Each row was made from one path, in order. Every step used is in the known rows, and no mark comes twice. Write each row's path.
Known rows
C -> P -> A: [  3.4   4.3  -7.8  -1.5   0.5  -7.3  13.7 -23.4   1.9  18.3  10.9 -24.2
  -0.7 -23.7   4.9  19.6  -5.3   7.0  11.5  14.8  -0.7  22.9  11.9  -9.2]
P -> A -> E: [  4.6  -0.2  -1.5  -8.0   5.1   5.7  21.6 -11.4 -10.9   4.7  -2.8  -4.0
   1.3 -14.8  25.6  28.3  -4.2  12.8  -8.2  -8.5  -5.0   8.4  -4.2 -11.1]
W -> C -> P -> M: [  7.7   5.4   7.0  -8.8 -10.4  -1.7   0.9  -7.7  -2.5  -2.1  13.9  -8.5
   8.7 -15.0   3.9 -17.9  14.9 -14.4   4.4  29.2  -5.3  -7.3  29.6   0.3]
E -> M -> W: [  7.6   7.1 -21.2  11.1  10.3 -14.8  12.8 -23.1   8.8 -28.2  -0.7  -5.9
   8.0 -16.0   2.4  -4.5   0.3 -13.3  -3.2   0.6  -7.2 -11.7  13.5  -8.9]
C -> W -> M -> E: [  2.9  25.5   8.8  -4.9   1.2   3.5  11.0   9.8   8.7 -16.6   4.9   1.6
   7.2  11.2 -14.2  -6.5  -4.2   0.0  10.7   6.5  -6.5 -10.5   1.6 -32.5]
E -> A -> P -> G -> Y: [-12.7 -10.4  10.6  -7.8  17.9 -14.0   8.1  18.7   3.0   6.8   9.5 -25.1
   8.3 -22.7  -1.4  21.8  29.7 -15.4  30.9  -5.5 -23.9  -1.6 -14.1 -10.9]
G -> Y: [ -5.8 -17.9  -4.7  -0.9   9.2  -3.7   7.0   9.6  25.5   4.8  -7.9  -0.5
   4.0   4.9 -24.9   8.0   1.5   9.2  -4.8   1.9   4.1  -4.4  -6.7  -0.4]
A -> P -> M: [  8.5   2.0   7.5 -20.1  30.6  -0.9   6.3  29.9   2.4 -16.7  -4.0 -25.9
   7.3 -16.4   0.3   8.8  11.9   3.6   6.4 -16.8 -15.9  -4.3 -12.8  -1.7]
P -> C -> W -> M: [ 12.9  15.3   9.8  -2.1 -14.8   5.1   3.3   0.7  -7.5 -38.5 -11.7 -19.2
   7.7   2.0 -19.2   1.8   8.1 -14.8 -14.6   0.0 -13.4  -0.8  -2.8 -32.4]
M -> P: [  5.5  -0.3  11.1  -1.3   6.9  -8.7   9.7  27.3   0.8  11.7   9.4   3.2
   1.1   4.2  -4.8  -2.4 -14.5   2.6  14.7  -1.9   1.9   6.1  12.7   3.1]
E -> A: [ -0.2  -0.7  12.9   1.0   1.7  -8.0   6.3  18.7   0.1   7.6   7.2  -3.1
   5.2 -17.7  12.9   3.5  21.4 -20.9  15.5   2.7 -13.9  -2.4  -0.8  -9.6]
P -> G -> Y: [-23.3 -11.6 -13.8   5.3  -1.8  -4.8  -5.2  -6.4   2.5   1.9  10.4 -14.2
   1.3   2.9 -15.9  29.3  10.0  12.8  14.1   8.8  -1.4   3.3 -10.0  -2.6]
G -> P -> A -> E -> M -> W: [  5.4  -0.6  -3.3 -12.8  18.8 -12.9  14.4 -16.8   6.2 -19.7  -9.6 -29.0
   1.1 -29.9  25.8  34.3   5.0  31.6  -6.5  -6.2   8.2  21.7   4.3 -16.4]
P -> M -> W: [ 12.8  14.3 -14.7  -1.1  17.8  -1.6  19.2  40.9   6.6 -31.2  -3.1  -8.1
   8.2 -13.4   7.9   5.8  -0.7  12.3 -16.9   1.5  -9.3   0.2  -5.3  -4.0]
G -> P -> C -> W -> M: [  9.2   7.6  14.3 -12.6   0.6  -6.8  -6.4  -0.9   4.2 -38.5 -16.1 -36.5
   1.8 -11.9  -6.7  17.2  15.4  14.5  -8.1   0.3   4.7  18.6   1.5 -27.7]
A -> P: [  0.0  -5.3   6.6 -17.3  22.7  -4.4   5.5   3.0   2.1  -2.5  -3.2 -22.1
   3.3 -10.3  -8.6   6.1   5.3  -1.9  12.1 -17.3 -13.0  -2.6 -12.2  -1.6]
W -> M -> P -> G -> Y: [ -6.0  -1.8   7.8  -8.3  10.9  -4.7  -2.5  40.9   0.9  18.3   9.4  -4.0
   7.5   0.5   0.3   0.3  -0.4  10.0  17.4   3.7   0.7   7.2  26.0 -30.0]
C -> P -> M -> E -> A: [ 15.3  16.4  -0.8 -11.5   1.6  -7.3  13.5  14.0   3.9   8.2   9.7 -21.8
   8.1 -27.8   8.8  10.0  10.5   2.7  31.5  19.1  -8.6  19.4  18.8  -6.4]
C -> P -> A -> E -> M: [ 11.7   5.1  -5.9 -11.8  -3.2  -3.1  16.9 -27.5  -1.2  13.0   8.2 -27.9
   4.1 -35.0  15.7  20.0  -1.7   4.6   9.3  10.2  -3.4  18.6  18.1 -14.7]
G -> P -> M: [  9.3   4.4   8.5 -14.1  18.5  -7.3  -7.2  24.6  10.7 -24.7  -8.3 -27.8
   0.3 -19.0  16.0  18.2  15.7  30.0  -3.9   0.9  10.8  16.7   1.6  -5.4]
P -> C -> W -> M -> E -> A: [ 13.1  20.0  11.6  -1.4 -12.6   0.6  11.2   1.9  -9.2 -33.1 -10.9 -15.2
  10.1  -1.2 -14.3   6.3  14.0 -20.7   3.9   2.9 -18.5   1.0   0.7 -33.8]
P -> C -> W -> M -> E: [ 13.5  20.1   7.3  -2.1 -13.9   1.8   9.4  -5.0  -9.4 -35.7 -13.0 -14.4
   7.6   5.0 -18.1   4.8   8.2 -12.7  -1.7   1.4 -14.4   2.2   0.5 -31.1]
C -> W -> M -> P: [  3.8  19.2  17.2  -5.8   4.1   3.4   7.2  30.5  10.0 -14.5  11.7  -2.7
   7.0   8.5 -18.1 -12.5 -10.9  -1.5  -1.7   3.4  -4.8 -11.0   3.1 -33.1]
A -> E -> M: [ 15.4   1.3   3.1 -21.0  -8.3   8.2   4.8  -9.6  -6.0 -10.2  -6.1  -5.8
   9.4 -23.0  21.6   0.3   6.3  -4.6  -2.9  -8.4  -4.0  -8.4  12.2 -12.1]
C -> P: [  4.6   3.5  -3.3  -8.6  -7.5  -4.0   3.1 -10.4   5.6  14.4  10.6 -23.0
   1.1 -20.8  -5.5   2.1  -1.8   1.3  13.2  15.4   0.7  18.7  15.4  -5.7]
W -> M -> E -> A -> P: [  3.0  11.1   9.8 -15.3  16.6  -6.4   7.6  24.2  -1.6  17.4  -2.7   0.1
  10.1 -10.0  17.1  -3.0  16.0  -4.8  39.3  -1.8 -13.0   4.8  24.4 -32.4]

Write each row's path
[  7.5   7.7 -20.7  10.9   7.1 -18.3  18.5 -42.0   5.3 -23.4   6.3  -9.8
   9.9 -22.0   7.1  -4.6   3.6 -18.8   0.7  14.1  -9.4 -12.3  27.1 -10.1]
E -> M -> W -> C -> P -> A
[ 17.2   9.2   6.8   7.6   0.1 -12.4   6.6 -15.6   0.2 -28.4   0.9 -10.1
   9.7  -6.3  -7.8  -3.9   2.3 -23.3   9.3  -0.4  -8.8 -11.8  19.4 -11.5]
E -> M -> P -> C -> W
[ -4.1  12.8  12.3  -3.2   3.8   0.6   6.1  29.3  13.9 -13.9  14.6  -7.6
   8.3  10.6 -26.2  -2.4  -7.3   4.1   2.6   8.0  -4.7  -9.7  -0.9 -34.4]
C -> W -> M -> P -> G -> Y
[  9.5   7.4   4.7 -19.2  31.1  -4.6  14.2  21.4   0.1 -12.0  -6.5 -19.4
   7.6 -12.0   1.8  12.9  11.3   5.1  26.0 -14.9 -17.7  -1.8  -7.0   0.8]
A -> P -> M -> E
[  2.3   3.2  -1.1   9.4   4.8 -15.1  -2.8 -15.6  -3.0  -7.9  14.7  -7.2
   5.5  -8.6   5.6   3.5   3.7 -12.3  24.5   3.6  -4.0  -7.8  23.4  -4.3]
E -> M -> P -> G
[  5.9   3.8  22.8 -12.0  11.8  -8.5  10.4  23.7  -2.3 -12.6  -1.1 -27.2
  11.5 -24.0  -0.6   7.1  29.5 -29.2  16.5  -8.5 -29.5  -3.8  -8.8 -29.1]
E -> A -> P -> C -> W -> M
[ -3.1  18.9  14.0  -3.3   0.3   2.0   5.0  26.2   5.4 -15.2  17.1  -7.8
   6.5   9.0 -18.0  -4.1  -7.2   0.9   4.2   6.0  -5.9  -8.1   1.8 -33.9]
C -> W -> M -> P -> G
[  2.9  -2.9   6.1 -17.0  14.4  -6.7   7.6  -8.6   2.1  -7.7  -9.7 -26.5
  -2.6 -23.8  25.8  35.6   6.2  34.7  -4.2  -6.3  10.3  24.9   0.8 -12.8]
G -> P -> A -> E
[  8.0   7.2 -19.1   7.3   3.5 -17.2  12.9 -36.7   7.3 -24.8   5.4  -9.0
  10.4 -20.5   1.4 -13.9   5.2 -21.5   1.9  14.3  -8.5 -14.3  29.0  -8.4]
E -> M -> W -> C -> P
[ 14.1  13.0 -14.2  -9.8   5.0  -6.0  15.3  18.3   9.4  -7.8   8.7 -28.6
   6.7 -29.6  -0.7   5.8  -2.4   9.8   1.1  17.3  -5.5  18.5  11.0  -8.6]
C -> P -> M -> W
[ -6.9   4.1  -0.5  -6.0  15.8 -16.9  21.4  -3.2   1.8  14.1   2.1  -4.9
   8.1  -6.6  -1.5  25.0  18.1  -4.1  60.4  -1.1 -18.7   5.7   0.4  -2.3]
M -> E -> A -> P -> G -> Y
[  8.0   4.0  11.2 -14.5  10.6  -2.3   9.3  -4.8  -4.1 -32.6 -11.1 -34.8
   6.7  -6.4 -25.9  12.2   9.2 -12.5   2.0 -17.4 -22.1  -3.6 -20.2 -13.3]
A -> P -> C -> W
[  1.6  12.5   1.7   0.5   3.7 -12.2  19.9  -2.9  -3.7  12.9   1.0  10.8
   5.8  -3.5  11.8  11.7  12.2  -9.0  50.9   4.8 -11.9   6.4   9.7  -1.3]
M -> E -> A
[ 11.6  13.6   7.1   3.0 -17.6   3.5   7.1 -11.6  -7.6 -42.8 -10.6 -18.7
   4.8   4.4 -25.1   8.6   5.8 -15.9 -15.6   0.2 -13.8  -1.1 -13.1 -17.2]
P -> C -> W
[  3.2  19.8  15.7  -1.4   8.1   1.2  13.8  24.7   9.2 -12.9  12.0  -3.2
   6.5   6.5 -13.0  -3.7 -12.1   1.6  -2.8   3.2  -6.1  -7.4   1.5 -35.3]
C -> W -> M -> P -> A
[ 21.5   2.3   8.3 -21.0  -9.8   4.5  10.4  -0.2 -11.1 -12.9  -7.1  -9.2
  11.0 -21.2  16.5   2.7   3.2  -6.5   1.4  -9.7  -7.0  -2.1  19.1 -13.0]
A -> E -> M -> P -> C
[  7.8  10.0   7.6  -8.8  -8.9  -7.8   9.0  -6.6  -3.9   2.9  15.1  -5.3
  11.1 -17.0   9.5 -14.1  21.7 -19.6  24.2  31.6 -10.6  -5.9  33.2  -0.6]
W -> C -> P -> M -> E -> A
[-14.3  -4.7  -0.6 -12.3  17.0  -6.0  -2.6  -5.6  -8.1  -4.0   7.8 -31.1
   1.6 -10.2  -8.3  22.6  12.3   3.0  24.1 -12.7 -16.3   2.1 -14.7  -2.4]
A -> P -> G
[  5.5  10.9   6.0  -7.0  10.0 -15.1  22.9  -5.4  -7.8   3.7  -6.8  -5.5
   8.8  -8.9   5.0  17.6  18.4 -14.3  53.5  -5.1 -21.3   8.3   4.0  -4.2]
M -> E -> A -> P -> C
[  8.3   0.3  10.3  -7.4  10.9  -4.8  25.6  19.2  -6.7  14.4   6.4   1.0
   2.8  -6.5  12.8  18.2 -17.6  12.8   9.0  -7.5  -1.1  13.2  10.2  -4.9]
M -> P -> A -> E
[  5.8  -2.1   5.1 -13.5  15.6  -9.2   5.8 -18.5   4.5 -13.1  -9.8 -28.5
  -0.4 -28.0  28.2  33.9  10.4  28.2  -1.6  -5.1   9.4  19.9   6.4 -14.4]
G -> P -> A -> E -> M
[  5.7   2.6   3.2  -8.2 -11.8  -4.9  10.5 -40.6  -6.6   3.8  13.9  -9.2
   8.6 -21.5  14.0  -8.0  12.1 -17.9   7.2  24.3  -6.6  -6.8  34.2  -5.4]
W -> C -> P -> A -> E -> M
[ -8.7  -0.7   3.7   2.3   1.7 -10.2   2.7  17.9 -10.0  10.4  20.6  -6.1
   0.2   4.0  -4.7  14.4  -8.7   7.5  27.0   2.9  -1.4  10.7   9.6   2.2]
M -> P -> G
[ -1.2  -4.7  18.2 -11.0  18.6 -10.7   9.9  22.1   1.5   5.8   4.7 -17.4
   7.7 -24.6   7.3   7.3  24.6 -22.0  24.1  -8.9 -22.3  -3.2  -9.4  -9.5]
E -> A -> P
[  8.8  -2.2   7.6 -10.3   0.9 -10.0  -7.0  -9.9  -1.1 -27.6 -19.4 -34.6
  -1.3 -15.1   0.5  22.9  16.8  15.9  -4.1  -2.2   7.2  25.2   2.9 -10.4]
G -> P -> C
[ -3.5   4.3   8.8  -7.8   7.6  -3.0  -5.2  38.2  -6.7  16.7  11.7  -4.0
   6.2  -1.4   9.2  -2.6  -0.9   7.4  19.4   3.0  -1.5   8.6  27.2 -30.1]
W -> M -> P -> G
[ 10.9   0.5   3.9 -19.1  -7.9   3.3   6.2  -0.6 -11.4  -5.2   3.3  -9.4
   9.1 -19.9  20.2   7.8   2.3  -0.9   9.9  -6.8  -5.5  -2.9  16.8 -10.7]
A -> E -> M -> P -> G
[ 11.1  13.0 -11.6  -1.0  13.5  -2.5  18.2  33.2   3.3 -33.3   1.2  -3.0
  10.3 -10.8   8.4  -4.7   5.2   2.6 -16.6   9.5 -10.6  -8.1   4.9  -1.6]
P -> M -> W -> C
[ 14.3  18.9  -3.2  -4.6  11.8   0.7  12.5  25.8  -1.8 -13.2  -4.1   2.6
   7.8  -2.7  15.6   9.3   7.4  10.9  19.5   3.4  -6.2   1.4   6.1   2.9]
P -> M -> E
[  1.0  10.1   4.9  -7.9  15.1 -14.7  22.5  -1.1  -2.6  12.2  -0.2   1.1
   7.5  -7.5   7.0  14.3  14.3  -9.3  55.9  -4.1 -18.1   4.9   4.6  -1.7]
M -> E -> A -> P
